Known rows, with every step that occurs
kalaz-muke-suge-varoz-borulat: [-42.1  -9.7  34.0  14.4  -5.1 -15.6  44.2  39.8  19.3  42.8   7.3   5.7
 -33.9  -3.5  30.7   6.2 -39.9 -11.8  11.9  10.3  -6.7  33.9]
ronof-muke-varoz: [-15.5 -14.3   7.5  12.0   8.5   8.1 -11.2  56.5 -19.2  32.8  21.5   6.3
 -46.7  17.3  -7.4 -10.5 -17.4 -37.2   8.4  34.5   8.8  38.6]
suge-varoz-ronof: [-55.9 -24.0   7.3   4.5 -12.3 -18.2  53.6  28.4 -20.6  37.7  22.2   8.3
 -16.4  -4.3  10.2 -16.1 -32.8 -12.4   4.5  22.9   3.6  35.0]
muke-suge: [-36.0 -22.8  -4.4  16.2  -7.2   7.5 -27.2  35.6  -9.1  58.2   2.4  -1.0
 -40.1   9.5  16.6 -29.7 -18.1 -29.7  -0.5  25.6   1.5  34.0]
muke-suge-varoz-borulat: [-53.2  -6.7  23.2   2.2 -12.4  -0.3  25.2  26.0  -2.8  43.2  -7.7   2.2
 -36.6   3.4  22.6   2.8 -24.2 -11.7  17.8   7.7 -10.2  37.8]
borulat-muke-varoz-ronof: [ -1.1 -20.5 -10.3  24.5 -38.3 -23.7  45.2  38.3 -23.9  15.0  33.7  11.1
 -37.3   5.0  -9.3 -28.4 -41.5 -36.3  -6.6  46.4  -2.8  41.5]
suge-ronof: [ -1.8 -33.1   9.6  10.1  -2.6 -17.2  20.2  31.5  11.4  27.0  20.0 -13.6
 -27.8  16.7   3.2 -26.5 -27.8 -15.2  20.0  21.6   3.5  37.6]
kalaz-muke-suge-ronof: [ -9.5 -31.9  18.6  35.2  -6.3 -26.1  31.9  51.7  29.2  49.1  16.2  -9.5
 -41.7   4.4  20.4 -22.2 -49.2 -16.0   8.9  38.5   1.1  33.4]
kalaz-muke-suge-varoz: [-52.7 -22.0  22.6  24.6  -5.2  -5.6  20.5  59.6  -0.1  63.1  19.6  11.0
 -32.1 -11.9  31.2 -15.0 -38.6 -18.9   0.9  17.0   6.5  40.8]
muke-varoz-borulat-ronof-kalaz: [  0.0 -21.2  11.2  -5.2  -2.0 -13.0  30.8  14.5   1.8  -8.8  -2.7 -14.0
 -50.6   4.2  19.7  24.4 -12.9 -22.5  23.7  55.2  17.0  72.3]
ronof-muke-varoz-borulat: [ -9.6  -2.6  19.6  -0.5   6.1  -1.9  12.9  38.0  -0.1  10.5   7.5   0.4
 -48.7  25.5  -5.4  11.1 -20.2 -30.8  18.6  29.3  -1.7  35.0]
suge-varoz: [-42.9 -22.6  11.8   1.6  -0.4   1.1   9.8  37.8 -16.3  41.1  23.4   7.8
 -17.2   1.1  12.1 -19.2 -18.0 -18.2  11.6   0.0   9.7  43.6]
varoz-muke-suge: [-54.9 -21.1  -0.4  20.4 -15.7 -10.7  -4.2  38.4 -13.1  62.9  18.1   4.1
 -38.8   0.0  21.3 -45.0 -23.4 -35.6  -5.7  27.7   2.5  27.6]
muke-varoz-borulat: [-17.7  -5.1   6.3  -8.4  -7.6  -3.1  33.8  27.9   8.9  25.5   1.4   3.4
 -48.1  18.1  -5.0  -2.4 -12.1 -28.0  25.1   7.9  -2.5  30.9]
muke-suge-varoz: [-63.6 -20.6  10.6  13.9 -10.4   9.2  -0.3  44.9 -21.9  64.2   6.8   9.0
 -33.4  -4.6  23.2 -17.6 -22.1 -19.8   5.4  13.5   1.2  41.2]
varoz-ronof-kalaz: [  7.3 -35.1  -2.1   9.9   5.9 -25.6  19.5  13.6  -9.6  28.5  11.1 -13.6
 -21.4   3.7  24.2 -13.2 -31.1 -15.9  -5.7  59.6  11.7  47.3]
suge-varoz-borulat: [-37.2  -9.7  24.2  -9.0  -2.4  -8.3  36.2  20.0   5.3  19.4  10.3   0.9
 -21.6   9.2  11.4   1.2 -19.2 -11.6  22.6  -6.3  -3.5  40.1]
ronof-kalaz-muke-varoz: [ 19.9 -28.1  12.4  17.2  16.0 -13.3  18.9  54.8  10.6  44.5  21.4   0.6
 -43.8  -3.0  24.3  -6.3 -27.2 -27.4   2.9  42.2  22.6  47.7]
varoz-borulat: [-10.9 -13.4  11.0  -6.4   0.5  -9.5  11.4  11.3  20.4  11.8   4.9  -9.2
 -25.9  22.9   4.4 -10.8 -15.4 -21.7  16.3   5.3  -1.8  32.9]

Rows
[ 34.6 -30.4  -4.2  27.9 -22.4 -31.5  34.2  31.8 -27.9  13.4  28.1  -0.3
 -37.1  -1.4  10.3 -13.7 -43.3 -29.6  -8.8  71.5   5.1  60.8] => borulat-muke-varoz-ronof-kalaz
[-19.7 -27.0  28.5  -6.8   2.8 -19.2  37.9   7.8  -4.4 -13.6   7.5 -16.2
 -25.1  -6.5  34.6  26.4 -22.1  -5.8  21.5  41.6  15.9  80.8] => suge-varoz-borulat-ronof-kalaz
[-18.9 -29.9   5.5  23.9 -11.4 -10.3   7.4  36.9   3.6  47.3   2.8 -12.8
 -43.1  12.5  16.3 -24.5 -31.9 -15.5  15.6  36.0  -3.7  35.7] => muke-suge-ronof
[-38.4 -30.1  11.5  20.2  -6.1 -15.9  34.0  28.4 -31.4  58.4  -1.1  -2.5
 -31.4 -14.8  44.9   1.2 -38.7  -6.3  -3.9  62.5   2.2  54.2] => muke-suge-varoz-ronof-kalaz
[ 26.9 -36.0  15.2  18.5  24.3 -21.3  -2.2  39.5  18.4  30.5  25.7 -10.1
 -21.9   1.0  32.7 -13.1 -31.9 -20.4  -6.7  39.5  22.5  51.1] => ronof-kalaz-muke
[-21.6 -16.6  21.8   0.6   6.4 -13.7  -2.4  14.4   5.1 -33.5  14.5 -16.3
 -31.3  21.5   4.8  12.5 -24.4 -25.8  15.6  49.3   7.5  58.5] => varoz-borulat-ronof-muke
[  2.3 -26.3  -4.7   8.0  -3.2 -18.3  44.8  28.3 -17.3  40.5   7.1  -1.6
 -44.1   0.2  15.8  -4.1 -27.4 -22.2   2.7  63.2  10.4  44.9] => muke-varoz-ronof-kalaz
[  3.1 -34.7   9.4  16.5   5.5 -19.2  25.5  47.0   4.6  11.9  24.5  -5.5
 -46.2 -12.3  26.9   5.0 -27.5 -27.9   4.8  64.8  33.9  71.8] => borulat-ronof-kalaz-muke-varoz
[-17.7 -21.8   5.7  16.5   5.7 -20.4   6.0  30.2 -14.2  13.8  23.7  -3.5
 -22.1  17.7   1.3 -14.4 -36.5 -25.3  -5.4  56.1   2.1  34.3] => varoz-ronof-muke
[-39.1 -23.0   6.2  36.1 -40.6 -21.9  33.9  36.4 -38.9  33.6  25.4  10.9
 -26.1  -9.6  20.0 -23.1 -53.2 -21.4 -11.7  45.9 -10.8  47.8] => borulat-muke-suge-varoz-ronof
[ 16.2 -36.4  11.5  21.7  13.0 -41.5  39.6  28.2  13.9  28.0  25.2  -9.4
 -19.3  -2.9  31.9  -9.5 -45.8 -14.9 -11.5  63.7  15.5  43.4] => varoz-ronof-kalaz-muke
[-30.9 -21.6  10.6  33.7 -30.3  -2.3  -7.7  46.6 -33.3  35.2  26.3   9.0
 -27.1  -5.5  20.5 -25.9 -38.2 -28.0  -3.5  22.7  -4.9  55.5] => borulat-muke-suge-varoz
[-39.7 -14.8  19.3  12.8  -3.0  -4.2 -19.0  21.2  -5.2 -12.6  -2.9 -15.6
 -45.6  16.8  17.2  14.6 -28.3 -27.2  10.3  65.3   0.5  59.2] => varoz-borulat-ronof-muke-suge
[-46.3  -3.6  35.9  11.9   2.5   0.9   5.9  37.4 -12.9  28.3  -1.2   0.0
 -37.4  12.0  21.0  15.8 -32.7 -16.2  13.2  28.4 -11.1  43.3] => ronof-muke-suge-varoz-borulat
[ -6.3 -31.6  12.1  39.2 -25.9 -27.0  25.1  31.0 -42.7  28.3  18.6  -1.5
 -26.1 -16.3  41.0  -8.9 -55.9 -13.8 -14.9  71.9  -3.2  67.9] => borulat-muke-suge-varoz-ronof-kalaz
[  9.0 -43.3  13.0  17.5  14.1 -28.9   5.6  31.1  12.2  -1.0  29.3 -16.4
 -25.9  -6.8  33.9  -3.0 -31.1 -21.2  -1.3  61.9  33.6  72.3] => borulat-ronof-kalaz-muke
[  1.3 -12.2  10.2  25.1 -29.1 -12.4 -11.3  21.0   0.7   7.1   7.9  -7.2
 -36.6  16.5  12.7 -17.8 -36.5 -32.0   0.3  28.6 -14.9  45.6] => varoz-borulat-muke-suge
[-73.6 -23.1  19.1  20.8  -5.5   6.0 -10.9  48.6 -36.1  13.8  14.8  -0.2
 -37.3  -5.5  23.3   5.7 -30.6 -22.8   5.4  58.2  11.2  68.7] => borulat-ronof-muke-suge-varoz
[ -8.5 -18.7  39.9  17.3  10.0 -20.4  37.0  35.3  15.5  42.8   0.3  -7.0
 -35.2  -9.4  51.9  21.0 -43.1  -5.2   7.1  34.7   3.1  53.9] => ronof-kalaz-muke-suge-varoz-borulat
[-57.2 -21.8  17.0  27.5 -15.2 -25.4  61.6  48.9  -4.6  60.5  19.4  12.2
 -29.6 -15.8  29.9 -10.7 -52.7 -12.0  -8.7  41.9  -0.6  30.7] => kalaz-muke-suge-varoz-ronof
[-61.8 -20.5  15.2   6.7  -7.1 -20.3  37.7  41.2 -18.9  45.0  41.4  12.6
 -18.1  -9.3  15.7 -35.7 -24.8 -23.6   7.1   1.4  10.0  36.0] => suge-varoz-muke
[  8.2  -8.9  30.9   7.5   2.8 -20.3  54.0  38.8  12.2   4.9   9.2 -10.8
 -54.0  29.3  -5.8  15.6 -34.6 -18.0  37.0  38.4 -10.5  38.8] => suge-ronof-muke-varoz-borulat
[-15.3 -20.2   5.6  13.4  -0.5 -11.5  28.1  59.4  15.5  48.1  28.1  12.1
 -43.0   2.9   2.5 -19.7 -26.1 -35.3   6.6  16.4  14.4  30.9] => kalaz-muke-varoz
[-31.1 -19.1   8.9  24.9   6.6   7.2 -45.9  45.8 -18.8  41.2   6.9  -3.9
 -40.9  16.4  14.5 -15.7 -27.0 -31.9  -3.5  47.1   0.3  39.7] => ronof-muke-suge
[ 10.4 -39.3  12.7  26.6   4.4 -14.4   2.1  31.9  -3.9  44.2  -4.0 -23.9
 -43.1   5.5  37.5 -10.9 -34.5  -8.9  11.6  61.8   3.8  54.1] => muke-suge-ronof-kalaz
[ -4.4 -11.7  25.6  10.5 -21.5 -20.5  31.7  21.6  -5.9  -9.8  30.2   1.9
 -14.7   8.2   7.7  -6.0 -37.2 -19.7  10.3   1.6  -7.6  53.5] => suge-varoz-borulat-muke
